Known rows, with every step that occurs:
gama bigo zafe durode: [ 10 -17 -20 -18 -15   6  21  48 -10  47  30  52   7  22  -6  41  52  -1
  12  54   7  -1 -37 -31]
mibus gama: [  8 -17  -3  19  20 -31 -18   8 -24  24  26   6 -14   0   0   8   1  11
 -28  -2  11  -3  21 -26]
sali gama bigo tadiliz: [ -5  -9  -9  21  26  -9   7  23 -24  37 -17  -3   0  20 -69  81  53  -4
  13  26 -15 -43 -23  11]
mibus gama bigo tadiliz: [ 10 -28 -16  -5  30 -39 -25  42 -38  51  13   7  -8  20 -67  39  17  30
  12  30 -10  -1   6 -31]
rulev sali gama bigo zafe durode: [  8 -39  -8 -31   9  20  11  67   7  55  20  33   5   4 -69  82  66 -25
   1  47 -17 -31 -33 -12]
zafe bigo: [ -2   2   4  17 -36  27 -12  21  -7 -25  15  22   1  -1  19   5  17   0
  10  20 -14 -38  -8  -4]
bigo rulev: [  9 -38  -3  57  -5  -1  -6  26 -33   4   3 -16  23  18   4 -11  -2  -4
  28  11  -8 -41   0 -22]
bigo gama sali rulev tadiliz: [  1 -21 -45   7  33  24  28  44 -22  38  22   1 -17 -24 -54  62  26  -8
 -19   5  29 -79  -3 -26]
zafe bigo tadiliz: [  3 -12 -21  14 -29   5 -19  29 -15  -6   4  27  -4   5 -26  11   2  23
  52  26 -43 -39  -7 -18]
gama sali rulev tadiliz: [ -9 -26 -19  30  17  39  26  27   1  30  10  -6 -10 -30 -27  33  30  -5
 -12  -4  41 -86 -22 -16]
zafe bigo gama sali: [ 15  17 -40 -16 -12  40  24  50 -10  -6  15  23  -5  -6 -28  71  35 -15
  -5  27   4 -47  -2  -2]
rulev tadiliz: [-13 -46  -1  13  10   5 -19   0  -9  26  12   8 -15   1 -30   0   0   7
   8  -2   0 -46 -10 -30]
gama bigo tadiliz: [ -6 -24  -4   4   9 -11  -7  25 -26  28  -5   8   7  30 -47  34  28  22
  37  33 -17 -24 -19 -13]
gama bigo: [-11 -10  19   6   1  10  -1  17 -20   8   6   2  12  25  -2  28  46  -2
  -6  26  15 -24 -21   0]
bigo rulev sali: [  6 -76  12  27   1  10 -31  44 -19   1   4 -25  26  10 -34 -18 -15  -3
  42  12 -32 -53   7 -26]
tadiliz durode: [  7 -14  13  50   6  23   7 -28  -1 -27   5  20  -1  -2  27   3  12  -2
 -18  12  23 -47   6   9]
gama sali rulev bigo tadiliz durode: [   2  -21   -7   76   19   60   32   15   -2  -31    0   12   -2  -18
  -22   39   37    9   16   43   12 -113   -6    0]
gama sali rulev: [ -3   5  -8  43   4  32  45  20  -3   6   8  -6   6 -22  25  37  42 -13
 -23   0  45 -65 -16   6]
tadiliz rulev bigo gama sali: [ -8   1  -8  18  35  28  33  36 -16 -16  11  14  -5  -3  14  54  46  -7
 -12  29  21 -69  18  -7]
zafe bigo gama sali rulev tadiliz: [  7  -3 -50  -3  -2  53  16  73 -16  10  27  16 -17 -35 -57  65  31  -9
  -5  22  10 -93  -6 -23]
tadiliz bigo rulev sali: [  4 -83  21  46   4  13 -31  53 -12   7  16 -24   6  17 -13 -18 -22 -30
  36  27 -19 -56   2 -38]
mibus gama sali rulev bigo zafe: [  3 -16 -11  33  17   3  13  64   3  12  44  14 -18   5  -7  56  49 -10
 -20  37  25 -75   8 -37]
sali gama bigo tadiliz rulev: [ -8   6  -2  32  40 -16  15  31 -20  29 -26   2   3   3 -25  69  57   2
   8  22   4 -50  -4  19]
gama sali rulev tadiliz bigo: [-12 -33  -9  48  22  42  27  37   8  35  20  -5 -28 -23  -6  32  22 -32
 -18   9  54 -87 -26 -28]

Rows:
[  15  -21  -42   30   40   48   35   24  -10   10   17   13  -17  -35
  -50   62   26  -11  -32   17   46 -100    8  -10] : bigo gama sali rulev tadiliz durode
[  6 -24  -2 -20  22  12  18  76   9  46  11  38   8 -12 -23  69  70 -19
  -3  42   1 -38 -15  -4] : tadiliz rulev sali gama bigo zafe durode
[ -1 -25  -7  40 -17  22  20  45 -19   3  51  47  -6  -4  34  10  40   0
  12  53 -11 -57 -21 -49] : sali rulev bigo zafe durode
[  5 -48   4 -21  49 -36 -42  68 -20  42   6   4   0  -6 -61  20   9  37
  22  29 -16 -19  31 -26] : mibus gama bigo tadiliz rulev sali
[-18 -35  16  25 -10  -3 -14  20   5 -15  29  28 -11  45  11  18  30  -4
  24  42 -21 -60  -5 -32] : rulev bigo zafe
[ 13 -21  -8  47 -40  29 -18  53 -28 -25   8  -2  24   8   3  -7   2  -4
  42  29 -26 -53  -4 -18] : zafe bigo rulev
[  0   4 -13  26 -15  -1 -10  37 -12 -15  -5  32  -2 -14  20  -2   7  30
  48  24 -26 -46  10 -10] : zafe bigo tadiliz rulev
[ -7 -39 -16  35  31  -4  -6  37 -35  29  42   7 -42  -5 -13  23  -2 -24
 -16  21  14 -70   5 -52] : sali rulev tadiliz bigo gama
[ 14 -22 -32   0 -17  -7  22  24  -6  39  34  56  -5   9  17  16  19   2
  13  29   0  -4 -19 -43] : bigo zafe durode
[  6   3 -25  38  26  18  47  43 -20  19  29   3 -24  -7  18  65  29 -44
 -36  22  50 -62  -2 -17] : tadiliz bigo gama sali rulev
[-15 -16  38   6  39  16  -3  44   0   8 -14 -10  13 -12 -19  55  63 -21
 -20  16   8 -61   1  30] : tadiliz rulev sali gama bigo
[-10   6  17  23  18  13  13  15 -17  18  -7  -7   6  13 -25  75  69 -27
 -30  17  16 -44 -25  25] : sali gama bigo
[ 18 -24 -18  68  39  33  14  31 -13  -9  19   9 -16 -27 -42  44  27  18
  -9  37  18 -89  20 -17] : mibus gama sali rulev bigo tadiliz durode
[   6  -46   10   16   41   27  -11   23    3    8  -20    1    4    1
 -103   74   40   -4   12   38  -23  -73   -5   24] : rulev sali gama bigo tadiliz durode
[ 29 -65 -11  38  38  18 -37  53 -34  27  14 -10   7   6 -88  16   7   9
  -2  40  18 -54  14 -37] : mibus gama bigo rulev tadiliz durode
[-12 -32  31  -7  25  23 -12  35  -2  16  -6 -15   9   6 -63  68  57 -26
 -16  20 -10 -54 -16  22] : rulev sali gama bigo
[-11 -21  24  -6  29  -9  -4  66  23  20  -3  12   5  15 -23  72  68 -25
  -4  33   2 -67   1  14] : tadiliz rulev sali gama bigo zafe
[ -2 -42  10  59  13  26 -12 -12 -11 -36   3  23  -8  14 -25   5   6  21
  35  44 -28 -75   6 -15] : rulev bigo tadiliz durode
[ -9 -51   6   7  27 -21 -22  28  -3  12  -7  10   0 -12 -14 -11 -12  32
  48   8 -31 -45  24 -16] : bigo tadiliz rulev sali
[ -9 -36  19  15  21  10 -11  12   3   9  -1 -11  -4  -7 -38  44  25 -23
 -13  -5 -18 -56   0  13] : rulev sali gama
[  4 -11   8  -1  22 -19 -18  33 -30  31  22   1  -2  15 -25  35  33   6
 -29  22  21  -1   3 -16] : mibus gama bigo
[-15 -54   8  31  15   8 -18   8  -2  30  20   8 -34   9  -8  -1  -8 -19
   1  10  13 -49 -15 -43] : rulev tadiliz bigo
[  2 -70  21   8   4  22 -32  68 -24   9   0 -28  39  25 -59   9  17  -6
  41  37 -25 -50 -10 -17] : gama bigo rulev sali
[ 14   4 -19  33  25   3  27  36 -14  29  25  -7  -8 -32   4  41  30  -5
 -47  -6  53 -41   8 -11] : mibus gama sali rulev
